Each row comes from the steps of one path. Every step used is in the known rows, and no mark comes twice. Write the path behind each row, first mark first.
Known rows:
g/r/b: [ 13.4   7.5  -1.4  59.2 -20.9 -18.9 -32.7   1.0  26.2  -1.1  11.5 -11.8
  20.3  17.6 -12.4  53.4  -5.8  13.0  -8.5  17.3  35.6   0.8  31.2  -8.7]
x/r/g/c/z: [ -7.6 -17.0  11.0 -66.7   5.3 -34.2  18.5  12.2  11.3 -20.9 -28.5 -12.3
  10.7  25.6 -24.8 -16.4  10.5   8.8 -10.3  63.1 -79.8   0.8  23.2  -5.9]
x/g/c/z: [ -1.1 -26.1  -7.0 -69.6  15.4 -28.1  -2.4   4.0   0.3 -13.0  13.1 -15.7
   8.9  13.0 -48.1  -1.4   5.3   4.9  -9.3  48.2 -87.2  -1.6  13.4 -15.6]
c/z/g/r: [ 16.0   7.5   6.3  -7.2  22.6 -55.4  -1.4   6.9   1.3   3.8  36.4 -34.1
  -1.3  17.8 -14.2  -5.6   0.5   8.3 -20.9 -27.7 -29.5  -4.7  24.1 -30.0]
g/x/r/b: [ -9.9   9.0  -2.2  12.9 -53.4  23.4  -4.4  -7.3  -2.6  -1.9  18.3 -10.1
  34.8  22.7 -10.0  54.5   3.0   6.2  15.0   5.4  68.2  -8.7  30.4  12.3]
b/g: [  4.7  -3.3   4.4  -3.5 -13.7 -16.0 -56.3  12.2   7.0  14.4  44.0 -12.8
   7.2 -11.3   8.1  20.1  16.4  -3.8 -14.1 -12.4  -6.3   3.2  -2.4 -17.8]
x/g/r/b: [ 12.1  -2.3   0.9  65.2 -20.8 -13.1 -33.5  -4.6   4.8   7.6  40.3 -26.6
  20.7  28.7 -32.3  53.1 -17.4  17.2  -6.5  -6.9  34.3   8.7  24.5  -1.5]
r/g: [ -5.1  -7.9  27.3  32.7 -16.0 -26.4   1.4  14.8   5.5   4.7   4.1 -12.8
   7.3   3.9  19.6  21.6  16.7  -3.0 -32.2  23.4   2.5  11.8   7.7 -29.6]
b/x/r/g: [-20.1  -0.2  32.1 -13.3 -57.6 -21.8   5.0  16.0 -15.2   5.2  12.0 -10.0
  11.3  10.7  26.7  -7.8  10.5  -0.6 -14.1  -2.3  44.0   6.6  17.3  -2.0]
r/b: [  3.2  -7.1  -4.3  54.4 -36.7   2.5 -26.8  -3.2  25.7   0.0  10.6   0.1
  17.5  17.4  10.3  70.5   7.7   3.9  -7.5  35.9  36.0   2.5  19.3 -17.9]
c/z/b: [  9.7 -10.7  -7.9  19.0   6.9 -26.2 -23.0   2.0  22.3  -4.1  50.8 -23.4
   0.5   4.2  20.0  17.3   0.3 -13.2  -6.5  55.6   9.9   9.3  34.2 -21.0]
x/r/g/c/z/b: [ -6.7 -11.5   7.3  -6.5   5.0 -28.5   1.8   6.2  15.4 -10.6  -5.4 -21.4
   8.1  10.3  11.3   3.2  -2.1  -3.2 -10.0  49.0 -21.6  15.0  41.2   8.3]
b/z/g: [ -9.7   3.3  16.6 -46.1   6.1 -22.6  15.4  -5.8  -5.9  28.4  10.5  -9.1
  -9.1  -5.9  37.3  21.7  19.9 -15.3 -31.2 -34.2  -6.2  -4.7   1.1 -40.9]
b/z/g/r: [  7.2  19.6  15.1 -32.7  24.5 -48.0  -1.3   2.1  -2.9  22.2  15.1 -22.8
  -1.2  -6.7   1.5   3.7   1.6   0.8 -28.7 -41.5  -1.8  -7.5  19.4 -28.0]
z/g/c: [-10.0  -5.2  10.1 -37.1   5.8 -26.2   6.5   3.7   3.5   6.7 -49.1   5.1
   6.6 -32.9   9.6  46.7  24.4   0.3 -30.5 -30.9 -61.5  -4.9  10.9 -15.9]
r/x/g/c/z/b: [ -8.3 -15.4  -2.1  18.7  -5.0 -22.6 -27.0  -1.1   6.4  -6.0  34.7 -20.3
  -1.8  -2.2   5.7  10.5  -6.3  -9.5 -11.3  30.8 -19.1  14.2  34.1   4.1]
x/r/g: [ -3.4  -6.2  28.8   2.7 -21.6 -19.4   9.5  13.2   1.4   5.8   6.4 -18.3
  15.5  14.4   8.4  14.0   6.1   8.9  -7.6  16.7  28.6   7.1  18.0 -11.0]
x/r: [  9.5   0.7  -1.1 -49.7 -17.9  -9.1 -15.6   5.4  10.8   7.3  24.8 -10.8
  21.7  -6.1 -13.8  27.8   4.5  14.1  24.4  21.2  48.4 -12.4  25.2 -15.4]
c/z: [ 11.5 -14.2 -10.4 -38.0   7.4 -29.2 -11.1   8.6  18.5 -12.3  44.4 -14.6
   3.8  21.7 -16.5  -3.1  13.4  -0.3  -3.0  72.1 -31.6  -6.9  16.5 -42.0]
z/c: [ 21.5 -13.0   7.3  -6.3   2.2 -15.0 -21.0  12.7   6.3   6.9  13.7   1.7
  18.7 -34.4  22.5  33.4  12.7   3.9  -3.6  -3.1   5.4 -10.7   1.0 -57.1]
c/z/b/g: [  3.5 -10.1  -0.5  23.8  -3.4 -22.8 -53.6   8.0  11.0   6.4  65.1 -30.0
  -2.1  10.2  23.4   3.4   4.4 -14.8 -13.7   2.6  -8.3  17.6  14.2  -5.7]
z/b: [  7.4  -0.6  -4.5  38.0  -3.1 -17.0 -34.7   1.4  20.9  10.5  35.4 -12.9
   6.7 -28.5  33.9  50.5   1.8 -12.6 -11.1  22.5  51.2   8.5  31.4 -17.7]
x/g: [  5.1 -18.0  -1.4  -5.6  -7.9  -8.9 -24.6  -0.8 -17.3  19.7  69.7 -23.3
  11.5  -3.3 -30.3  35.8  -2.0   2.9  -4.1  -8.1  17.3   3.1   1.4 -24.7]

Write each row's path:
[-16.3 -11.4   5.5 -15.0 -23.1 -15.9 -26.9   2.6  -8.4   3.1  -4.1   1.1
  10.0 -32.3 -27.8  35.8   4.4   5.5 -14.5 -10.1 -34.5   0.3  12.2   2.7] => r/x/g/c
[-15.3   7.2   7.1  20.2 -63.1 -30.4 -18.2   4.6  -7.7  -2.2  37.2 -10.5
   1.7  32.8  24.7   1.0   8.7  -7.0 -25.0 -25.5  21.7   2.4  25.6  -2.4] => c/z/g/r/b/x
[ 16.9  15.0   4.5  36.5   9.9 -43.2 -63.1  12.6   6.6  13.9  48.2 -33.9
   7.6 -14.0   0.8   5.0  -9.6   2.3 -15.6 -33.2  18.5   8.9  27.7   2.0] => z/b/g/r
[-16.2 -14.7   4.4  23.5 -69.9   1.1 -32.2  -4.0 -27.9  15.3  75.5 -13.4
   9.9  15.2  -0.2  32.2  -0.5  -6.2 -12.4 -25.9  45.9   8.8   5.3   1.2] => r/b/x/g
[-19.8  -5.5  27.3  -1.5 -47.3 -27.7   7.8  12.6 -10.2  -2.1  30.7 -22.4
   5.8  29.3  34.5 -24.1   4.6  -6.8 -13.5  14.6  37.8  15.2  27.9   5.6] => c/z/b/x/r/g
[  4.1  -2.2   4.0  38.4 -12.3 -13.8 -63.4   6.9  10.0  18.1  54.4 -22.2
   2.8 -16.3  34.5  27.6   6.2 -13.7 -14.9 -22.5  21.0  16.4  11.1  -2.4] => z/b/g
[-21.3  -3.5  -2.1 -36.9 -41.8 -29.9 -26.5   9.4   0.4  -6.7  21.8  -0.5
   0.4 -18.0  36.5 -10.1  12.9 -22.2 -23.6  25.0   3.2   4.7  31.6   3.2] => g/c/z/b/x
[ 13.4   1.3  14.3 -13.5   6.2 -17.0 -16.5   2.2   9.1  10.0  -7.2  -0.9
  18.9  -8.1  22.2  18.0  -3.3   4.5 -11.5   1.1  10.6  -7.9   8.4 -39.9] => g/r/b/z/c
[ -5.4 -17.9  -4.5 -33.8  -3.9 -21.5 -23.6   7.5  18.9 -19.1  -8.7  -7.2
   8.8  28.6 -19.6   3.8  13.8   3.0 -14.9  43.7 -90.3   4.9  12.5  -0.7] => r/b/g/c/z
[-21.5  13.8  -0.6  29.1 -44.6  16.9 -27.1   0.6 -23.1   6.1  49.6 -18.7
  24.4   3.2  -0.6  30.3  18.0 -11.8 -16.7 -35.8  20.5  -2.3   5.9  10.3] => r/b/g/x
[-26.7  13.8  16.7  11.5 -29.0  -4.8  21.9   9.1 -32.3   1.7  26.8 -17.9
  20.6  -8.3   5.6  10.5  20.3 -13.5 -33.5  -7.3  12.6  -1.5  11.3 -10.7] => r/g/x
[ 10.6  -5.6  14.1 -63.2  15.2 -15.9  -9.1   5.9   3.9  14.7  -0.4   4.9
  13.0 -32.8  29.4   8.0  10.6  -4.8 -10.0   9.8  -2.8 -13.2  -2.2 -57.1] => b/z/c
[  0.3 -16.6 -10.2 -76.5  17.8 -33.8  -4.6   9.9  19.7 -21.2 -15.8  -2.6
   8.8   2.3 -28.2   2.8  17.2   4.0 -10.6  74.5 -86.3  -8.3  20.7 -23.8] => g/c/z
[-23.2 -11.8   3.5 -34.6 -29.5 -17.1 -25.9   3.3 -19.7   6.7   4.1  -2.6
  13.1 -37.9  -4.1  25.0   3.0  -8.1 -21.2 -20.0 -17.8   8.0  17.1  16.5] => z/b/x/g/c
[ 13.3  -6.5  16.8  -5.8   6.5 -12.3 -15.2  -2.5  -6.7  17.4  16.7 -10.7
  18.3   0.7   5.7  17.5 -12.2   5.9  -7.9 -17.7  10.5  -2.9   3.1 -33.5] => x/g/r/b/z/c
[-19.3   0.0  13.4 -79.8  15.9 -25.4  16.3  -1.3   0.9  13.0 -57.5   7.1
   1.7 -29.7  15.1  26.7  23.5  -8.1 -35.5 -19.6 -66.1  -6.5   9.3 -18.0] => b/z/g/c
[-14.9  13.4  11.5  36.3 -70.2 -24.2 -24.5   3.8  -7.5   6.5  26.3  -4.3
   5.2  12.0  36.0  22.3   8.8  -6.8 -28.1 -48.2  46.7   2.2  23.2   1.9] => z/g/r/b/x
[ 18.6   2.9   3.3   0.1  11.2 -37.7 -32.9   6.1 -11.6  16.2  60.6 -35.1
  14.5  -6.2 -52.2  15.1 -16.3  16.0  -5.0 -20.1  13.2  -0.5  20.0 -16.0] => x/g/r
[  2.6 -13.3   6.4 -10.1   6.1 -32.4  16.0   1.6   0.0   6.5  39.0 -22.5
 -10.0  25.5  17.0  11.5  20.7  -7.0 -21.8 -16.7 -38.9  -2.4   7.6 -44.3] => c/z/g
[  4.6   7.1   6.2 -11.7 -21.7 -40.3 -39.5   9.1 -27.9  15.3  68.6 -27.7
  11.0 -10.9 -32.9  -4.5 -12.3   7.1 -12.1 -39.8  26.8  -1.3  19.7  -6.0] => b/x/g/r
[-16.1   0.4   0.9 -70.1 -46.2 -18.7 -15.0   6.7  -1.9  -6.3  15.2  -6.9
  14.4  -6.3  13.9  -9.4   2.8  -4.4  11.1  16.5  33.2  -4.3  41.2  22.2] => g/c/z/b/x/r
[  0.5  19.4  11.0  46.3 -37.9 -35.4 -69.9  14.5   8.0   7.6  50.6 -14.5
  -1.8 -18.9   2.0  -3.2  -1.8   4.6 -14.1 -38.5  24.5  -0.3  22.2  -8.3] => b/g/r/x
[  8.1  -7.5  13.1 -17.5  -3.7  -2.6 -11.9  -0.5  10.4  11.3  -6.3   7.9
  16.5  -9.8  35.7  28.3   7.0  -2.5 -10.4  14.4  11.2  -7.3   0.7 -46.3] => r/b/z/c
[ -8.7  16.6  -2.9 -59.3 -28.4   8.9   3.0   1.3 -20.0   5.4  38.5 -18.2
  32.4 -14.2 -25.7  17.2   8.6   4.5  20.4  -3.7  55.5 -20.3  27.0   2.2] => g/x/r
